Each row was made from one path, in order. Every step used is in the known rows, and no mark comes twice. Write each row's path.
Known rows
pamu-bege: [5,-7,-8,-23,-19,5,-6,-2,-3,1,-11,-10,-2,8,-3,15,-1,7,-6,-2,-9,7,-3,-10,-4,6,-6,6,5,-1,1,-1,15,-16,9,3,-8,12,5,0,-16]
zisez-kudob-pamu-bege-zasa: [15,27,7,-36,-35,-5,-17,3,-45,-10,13,-24,-3,-1,23,20,-18,-14,-10,-9,-12,-1,-5,4,-8,8,8,4,27,3,11,1,25,-15,18,-11,-17,0,-8,0,1]
zasa-bege-zisez-kudob: [-12,10,-7,-40,-13,-13,-10,11,0,-28,15,-5,-5,18,-2,-3,10,-11,1,9,-1,17,9,3,-21,-6,-6,14,-28,2,-15,22,5,-1,24,32,-24,-8,-5,-20,11]
kudob-pamu-bege-zasa-raneb: [25,-4,10,-25,-42,18,-11,-7,-45,-2,-1,-28,7,-1,9,14,-23,3,-6,-16,17,-12,5,-14,20,4,19,-9,31,-2,10,-4,25,-12,10,-43,-26,8,1,-2,-7]
zisez-bege-vire-kudob-pamu: [-23,-7,-7,-1,-4,9,-34,-39,-17,-21,11,-13,-11,7,1,-45,12,-6,18,41,-2,-32,-28,2,-5,6,21,38,-11,-15,30,11,7,15,7,30,-19,-7,-20,-15,-17]
vire-kudob-pamu-bege-daki: [-8,9,-10,-28,-31,28,-22,-37,-18,-23,6,-11,-14,14,-1,-19,-4,0,7,10,-22,-10,-13,-1,0,8,17,17,-5,-3,24,-6,22,-10,6,14,-43,-3,-19,-15,-7]
daki-bege-zisez-kudob-pamu: [5,21,1,-11,-31,-5,-27,1,-28,-13,35,-12,-11,3,21,0,12,-16,-7,12,-16,6,-2,22,-11,-16,6,20,-19,6,-13,8,12,8,16,13,-1,-31,-42,-39,14]
kuval-zasa-raneb: [13,-2,10,-4,-8,-5,-7,22,1,-15,-1,-20,15,-12,-1,-11,-27,16,-10,-13,1,4,18,-12,19,-20,4,-11,-1,-12,-6,2,6,-1,-14,-14,-5,0,14,-2,-8]
zasa-bege: [-16,-2,3,-22,1,-10,2,-6,2,-14,4,-1,-5,11,-14,-10,17,-12,3,4,17,5,-4,-3,-17,-2,-14,0,-27,1,4,10,1,-3,-6,18,-6,1,10,-7,-7]
pamu-bege-vire-kudob: [-4,-14,-2,-21,-9,4,-24,-27,9,-18,-2,-1,-16,1,-23,-11,3,17,14,30,-15,-4,-31,-18,3,0,9,12,-4,-1,14,4,3,-23,18,28,-50,20,-12,-1,-12]
bege-zisez: [3,-5,-13,-7,-9,12,5,2,15,-7,1,-1,-5,15,0,2,10,8,5,7,-9,-2,6,-5,2,-5,21,12,-6,7,-19,13,-1,8,12,8,-20,-2,-5,-18,2]
vire-bege: [-1,-1,2,3,11,-11,6,-2,11,-16,8,-9,-8,11,-1,-7,-2,-25,9,-6,2,-10,2,7,21,-7,-9,5,-7,-10,5,-9,4,-11,6,11,10,-16,4,-17,5]
bege-zasa: [8,9,-5,-8,1,5,7,6,-7,-8,7,-9,-9,-3,-1,18,-17,-2,-5,-11,0,-6,1,-10,5,-5,12,-22,24,1,2,-3,-2,-6,17,-10,-15,0,-3,0,14]
daki-bege-pamu-kudob: [-6,12,-1,12,-2,-5,-28,13,-27,22,32,-12,-2,0,-21,35,26,16,-8,2,19,12,-10,4,-15,-12,-12,-26,-3,8,-1,-5,20,-1,-28,20,7,-10,-29,-27,5]
zisez-bege-zasa: [-13,-3,-16,-16,-2,10,-8,6,-16,-17,2,-20,-1,12,7,15,-14,3,-8,-2,1,-11,-3,-17,-2,10,3,3,24,-8,14,4,12,6,22,7,-3,-22,-8,-7,0]
pamu-kudob-zisez-bege: [-32,8,-31,-20,11,9,-9,13,-3,8,12,-9,-9,13,10,3,25,-12,3,7,23,0,-12,-10,-21,11,-7,14,7,-23,10,8,15,4,5,21,6,-28,-7,-26,-1]
vire-kudob: [-2,4,-7,3,13,8,-18,-17,-1,-7,11,-1,-9,4,-8,-13,-6,9,7,18,-7,-6,-4,-7,11,-9,8,0,-9,10,14,-10,2,4,0,7,-27,4,-15,2,5]
pamu-kudob: [-15,8,-9,2,10,-3,-3,16,-5,9,8,0,-6,-6,-8,5,17,2,6,6,16,4,-9,7,-14,8,8,-1,7,-1,-8,0,9,-9,-17,11,1,6,-2,-2,11]
pamu-kudob-zisez: [-13,12,-15,-16,22,1,-3,8,6,10,15,-3,-15,1,2,5,23,-14,4,0,25,3,-11,0,-16,-3,1,-4,10,-10,-1,3,7,-11,-3,13,-7,-6,-4,-17,11]
kuval-zasa-bege-zisez-kudob: [-17,20,2,-44,-18,-25,-9,29,8,-41,18,-20,-4,4,5,-12,1,-10,-2,2,-21,16,2,-2,-23,-24,-1,6,-41,-7,-17,31,12,-4,14,47,-25,-9,4,-25,2]
bege-daki: [-16,2,-9,-12,-16,14,7,-4,5,-26,3,7,-6,7,-1,-13,-4,-6,4,-1,-14,6,1,0,-1,14,4,11,1,-14,5,4,-4,-6,6,11,-9,-15,-3,-14,12]
raneb-zasa-bege-zisez: [-24,-18,-17,-14,-4,23,6,9,19,-9,14,-7,-6,23,0,-1,12,2,19,3,-6,-6,8,-6,-29,2,-4,9,-27,13,-24,17,-16,9,12,49,-22,-12,-11,-20,-4]
zisez-kudob: [6,19,1,-8,-9,-18,-13,16,-17,-8,7,3,6,-1,12,-1,-11,-5,-1,7,-8,16,4,5,-9,0,-8,10,4,1,3,4,1,2,7,7,2,-7,-9,3,13]
zisez-bege: [-18,-7,-19,-8,-7,7,-12,3,-10,-5,-3,-10,2,16,5,-1,-3,-3,-6,5,-1,-4,-1,-11,-3,5,-9,23,2,-17,11,8,10,16,7,15,11,-17,-3,-3,-14]
kuval-zasa-bege: [-21,6,8,-24,3,-18,-2,8,13,-24,6,-16,-5,-5,-11,-12,2,-11,-6,-9,0,7,-10,-7,-21,-23,-15,-13,-40,-12,1,11,11,-3,-6,28,-11,-4,20,-8,-17]
zisez-bege-pamu-kudob: [-23,2,-18,10,-1,10,-27,19,-28,11,14,-12,4,15,-7,19,14,11,3,3,16,-4,-6,-14,-17,9,-7,5,14,0,15,8,26,17,-23,28,8,-7,-6,-12,-15]
pamu-bege-zasa-kuval: [1,-4,-5,-42,-18,-5,-4,1,-26,-23,1,-17,3,7,-13,22,-21,4,-9,-6,5,7,-15,-19,-7,-16,17,-10,18,1,-4,14,19,-19,21,2,-37,30,3,-15,-1]
vire-kudob-pamu-bege-zasa-raneb: [28,8,2,-24,-30,22,-25,-26,-48,-11,9,-32,2,3,-3,4,-35,16,-1,0,9,-19,4,-19,32,-5,23,-8,29,4,20,-17,30,-5,7,-36,-52,16,-15,2,-2]
zisez-kudob-pamu: [5,26,9,-5,-19,-11,-16,-3,-35,-3,14,-6,1,-6,25,-9,-5,-18,3,6,-4,-1,-2,23,-14,2,2,18,-1,3,7,2,11,1,-4,-4,10,-9,-12,1,3]

Write each row's path
[-13,-3,-7,-31,-39,19,-3,0,0,-26,-8,-1,-5,15,-4,5,-7,3,-3,-5,-21,11,-7,-16,-6,16,1,11,4,-17,12,2,5,-17,20,15,-25,-2,-1,-12,-7] -> pamu-bege-daki
[-42,6,-41,-33,3,30,-25,-22,5,-30,16,-1,-17,28,-1,-27,-2,-8,2,16,-10,-1,-6,-25,-2,-3,-3,24,-2,-24,42,0,5,12,29,36,-36,-43,-24,-36,7] -> vire-kudob-zisez-bege-daki
[-11,-1,-17,-18,3,13,-22,7,-8,12,17,-9,2,25,8,15,-3,0,-8,-15,7,-5,4,-30,-6,-11,-18,4,13,-6,26,9,21,20,3,17,-6,-30,-4,-26,-21] -> kudob-zisez-bege-pamu
[-12,7,-28,-34,10,16,-6,-1,-8,-12,13,-18,-7,16,14,11,-7,-11,-11,-11,13,-13,-5,-28,-5,-4,-4,0,27,-17,20,1,11,5,32,5,-14,-35,-5,-22,4] -> kudob-zisez-bege-zasa
[-2,-16,17,-17,-30,0,-8,-20,-12,-7,-4,-13,-9,-9,8,-13,12,-14,8,12,-5,-14,-30,2,-10,12,10,25,-4,-12,8,17,13,-21,8,13,-18,16,0,-5,-28] -> kudob-pamu-bege-vire
[-52,6,-37,-26,-3,17,-12,9,2,-17,14,0,-11,21,6,-13,15,-16,4,5,10,8,-12,-12,-25,13,0,25,13,-36,20,13,9,-4,14,34,-10,-41,-6,-41,9] -> pamu-kudob-zisez-bege-daki
[-25,2,-33,-44,10,0,-8,1,-22,-26,17,-22,-2,18,8,2,-14,-16,-9,-6,21,-1,-13,-26,-10,-26,14,5,17,-20,13,22,14,8,31,10,-25,-10,-4,-40,9] -> kudob-zisez-bege-zasa-kuval
[5,19,2,-13,-14,-12,-3,5,-9,-24,25,-18,-9,14,23,-10,2,-36,7,1,-11,-20,8,26,9,-6,13,28,-11,-1,-3,6,11,-4,23,14,0,-26,-11,-36,10] -> vire-bege-zisez-kudob-pamu
[-21,-15,-4,-5,7,8,0,3,7,-5,8,-3,1,11,-6,-4,6,-3,20,-1,2,1,-1,-6,-34,6,-21,-3,-21,12,-5,7,-15,0,-4,40,0,-7,-7,-1,-7] -> raneb-zasa-bege
[0,11,-8,-17,-19,-4,-9,21,-1,-16,12,3,-1,8,13,6,-2,-1,2,9,-20,9,9,6,-6,1,10,19,-3,3,-17,15,-3,4,26,20,-16,-6,-13,-15,16] -> bege-zisez-kudob
[-11,-12,10,0,-3,-15,-16,-11,6,-11,15,4,-16,-8,-11,-4,20,-8,-2,23,-3,11,-27,5,-5,-7,-4,2,-11,-15,-5,11,-12,-12,12,22,-3,-14,-30,-25,6] -> daki-bege-vire
[-6,-8,-14,-10,-17,13,-17,12,-29,-14,5,-19,12,13,4,8,-30,7,-11,-5,20,-13,14,-24,21,7,5,5,32,-16,11,-1,9,13,17,-22,-8,-11,-4,-7,2] -> zisez-bege-zasa-raneb
[-3,7,-2,-19,4,-11,0,5,-24,-24,11,-12,4,1,-12,1,-20,-6,-7,-4,15,0,-11,-7,-6,-20,24,-15,15,0,-6,14,7,-3,12,1,-23,25,-1,-17,17] -> bege-zasa-kuval
[-13,-16,-13,3,2,-2,-5,13,-10,-6,10,0,17,7,-4,-14,-19,6,15,1,-7,1,-5,-4,-26,-12,9,3,-2,11,-11,12,-17,5,-6,26,-3,18,-9,-8,-1] -> raneb-zasa-kuval
[-5,1,9,6,-3,-4,-37,-46,-17,-11,30,-10,-23,-12,-13,-25,20,-8,8,38,2,-7,-36,12,-1,-17,9,7,-27,-4,15,0,-2,-2,0,23,-28,-11,-44,-28,2] -> daki-bege-vire-kudob-pamu
[-7,12,4,-33,-26,-8,-18,-3,-23,-25,23,-15,-10,12,15,-14,18,-27,10,3,4,-3,0,18,-26,-7,6,27,-32,4,-10,23,18,6,9,26,-15,-10,-10,-26,0] -> zasa-bege-zisez-kudob-pamu
[-29,14,-36,-26,13,8,-8,17,-13,-3,20,-21,-14,6,6,18,7,-13,-6,-4,30,-5,-16,-18,-11,3,6,-3,30,-18,15,4,20,-3,16,17,-10,-27,-11,-28,13] -> pamu-kudob-zisez-bege-zasa
[-12,1,-7,-10,24,2,-19,-28,24,-13,18,5,-23,1,-8,-31,10,-3,18,26,5,-10,-27,-15,4,-15,12,5,-6,-11,16,5,-13,-5,20,28,-47,-4,-19,-25,5] -> bege-vire-kudob-zisez
[-9,1,10,-11,-6,-4,-15,-5,-12,-3,14,-13,2,17,-19,10,6,0,-2,-11,20,-2,3,-11,-16,-13,-22,-21,-22,14,12,11,16,7,-16,22,-10,3,6,-9,-20] -> zasa-bege-pamu
[-6,18,3,-33,-58,2,-18,-2,-34,-26,4,-13,1,7,22,-11,-11,-19,-1,-5,-21,10,-3,14,-22,17,1,25,5,-15,15,3,20,-19,16,10,-12,-11,-14,-14,0] -> zisez-kudob-pamu-bege-daki
[-3,17,-14,-17,26,8,-20,-20,13,0,18,-6,-17,9,-3,-12,3,-1,5,4,5,-1,-8,-15,11,-21,2,-9,-4,2,18,-14,2,1,12,9,-39,-11,-18,-17,9] -> vire-kudob-zisez
[-1,2,-2,-19,-3,-16,-15,3,-29,-20,24,-16,-4,5,-17,16,-6,-2,-17,0,13,15,-21,-2,-3,-35,12,-24,5,-2,-4,8,6,-5,16,6,-15,2,-24,-36,24] -> daki-bege-zasa-kuval
[10,4,-8,-31,-20,6,2,3,-14,-7,-2,-16,-7,7,-2,33,-14,6,-14,-12,-4,-3,-7,-18,3,6,3,-12,28,0,3,-5,16,-20,26,-8,-27,5,-3,0,-1] -> pamu-bege-zasa
[3,-6,-10,-11,6,-3,18,1,22,-21,14,-8,-11,23,1,-3,9,-16,10,-2,-7,-17,12,1,22,-7,16,17,-12,-5,-15,5,-1,-8,27,16,-10,-21,3,-37,6] -> vire-bege-zisez
[-6,13,-2,15,3,-1,-12,17,-22,20,15,-5,-1,0,-13,15,14,12,6,-3,18,-2,-3,0,-13,1,0,-23,7,10,-2,5,17,1,-32,15,-2,6,-3,-6,-2] -> bege-pamu-kudob
[-33,5,6,-34,-15,-8,10,7,13,-52,6,-10,-9,6,-17,-25,-1,-17,1,-7,-9,14,-4,-13,-21,-7,-11,-6,-36,-22,5,16,7,-13,2,39,-20,-17,14,-25,-3] -> kuval-zasa-bege-daki
[-1,15,-5,-17,-6,-17,-1,19,8,-30,21,-9,-7,23,8,0,-5,-23,6,3,-20,-1,13,9,18,-6,8,25,-10,-4,-15,8,5,-6,31,24,-2,-21,-11,-32,15] -> vire-bege-zisez-kudob
[-14,11,-23,-14,13,16,-38,-16,-12,7,25,-13,-1,33,-2,0,-4,14,-1,5,6,-9,-1,-35,5,-21,-7,2,4,4,39,-1,20,24,-1,28,-31,-26,-21,-25,-17] -> vire-kudob-zisez-bege-pamu
[-9,-1,0,-32,-47,25,-3,-14,-18,-21,2,-13,-9,12,7,-10,3,-19,-1,-6,-18,-5,-10,5,-10,17,6,23,0,-16,15,2,19,-17,4,1,-18,-4,-3,-13,-13] -> kudob-pamu-bege-daki
[4,-15,-12,-33,-34,20,1,8,9,-10,-6,-14,-3,19,-2,22,10,11,-3,-2,-21,-1,1,-20,0,1,12,13,0,4,-17,14,15,-8,22,16,-28,7,1,-19,-10] -> pamu-bege-zisez
[-36,8,-35,-40,15,-1,-12,18,-25,-16,24,-20,-6,11,-2,8,4,-13,-4,4,37,5,-22,-16,-23,-18,18,2,23,-18,9,18,24,-2,17,23,-20,-3,-5,-41,15] -> pamu-kudob-zisez-bege-zasa-kuval
[-27,-21,-10,-2,-7,-1,-14,-9,2,-19,0,-6,-3,8,0,-17,6,-5,7,28,0,-10,-23,-12,-11,15,4,29,-1,-29,10,24,-8,4,15,34,-1,-11,-8,-12,-19] -> zisez-bege-vire
[-29,-2,-2,-32,-15,4,2,-9,6,-39,4,2,-6,15,-11,-19,11,-16,5,0,1,14,-1,-3,-23,4,-11,6,-29,-15,14,12,-3,-10,9,33,-17,-15,3,-15,5] -> zasa-bege-daki
[10,2,-13,-31,-27,27,-23,-26,-10,-7,8,-24,-14,18,2,-3,10,15,13,17,-24,-22,-9,-3,8,-6,30,18,-9,15,1,3,30,2,16,15,-54,13,-17,-17,-14] -> vire-kudob-pamu-bege-zisez
[7,20,-2,-11,-24,-3,-13,6,-24,-13,15,-11,-6,2,22,-7,6,-15,6,8,-11,-10,9,19,-9,-1,20,24,-5,10,-11,14,8,9,9,9,-10,-8,-18,-19,11] -> bege-zisez-kudob-pamu
[-29,-31,1,1,4,-2,0,-5,20,-14,15,0,-9,1,-10,-25,13,-13,27,19,6,-7,-15,-5,-37,13,-11,3,-26,-3,-7,19,-30,-10,5,59,-12,-3,-9,-7,-17] -> raneb-zasa-bege-vire
[-6,18,-11,-2,9,1,-28,13,-14,24,45,-6,-11,5,-10,26,34,3,-7,-9,28,15,-8,-3,-17,-21,-17,-29,-2,-1,3,0,21,1,-17,17,-4,-26,-26,-45,11] -> daki-bege-pamu-kudob-zisez
[-17,-1,-9,-13,20,-6,-33,-35,20,-11,34,1,-25,0,-16,-16,23,-1,3,27,6,12,-32,-9,3,-27,-3,2,-20,-12,15,3,-9,-10,26,35,-39,-22,-44,-41,10] -> daki-bege-vire-kudob-zisez
[-21,-4,-21,-26,-5,-3,-12,8,-33,-33,9,-19,14,16,-3,2,-18,-9,-11,3,15,-5,-12,-18,-7,-18,17,6,17,-12,9,21,16,10,20,12,-12,6,-1,-23,1] -> zisez-bege-zasa-kuval
[-19,6,-27,-27,0,15,-15,21,-27,-9,22,-25,-3,10,9,10,-9,-3,-4,-5,44,-3,5,-24,9,6,8,-5,41,-29,10,3,16,3,9,-9,-15,-25,-5,-27,19] -> pamu-kudob-zisez-bege-zasa-raneb
[9,16,8,-26,-39,-11,-21,2,-37,-2,5,-14,5,-3,23,4,-8,-14,-5,1,-15,6,-8,12,-12,8,-7,15,7,2,14,0,27,-14,5,-5,-2,3,-9,2,-15] -> zisez-kudob-pamu-bege
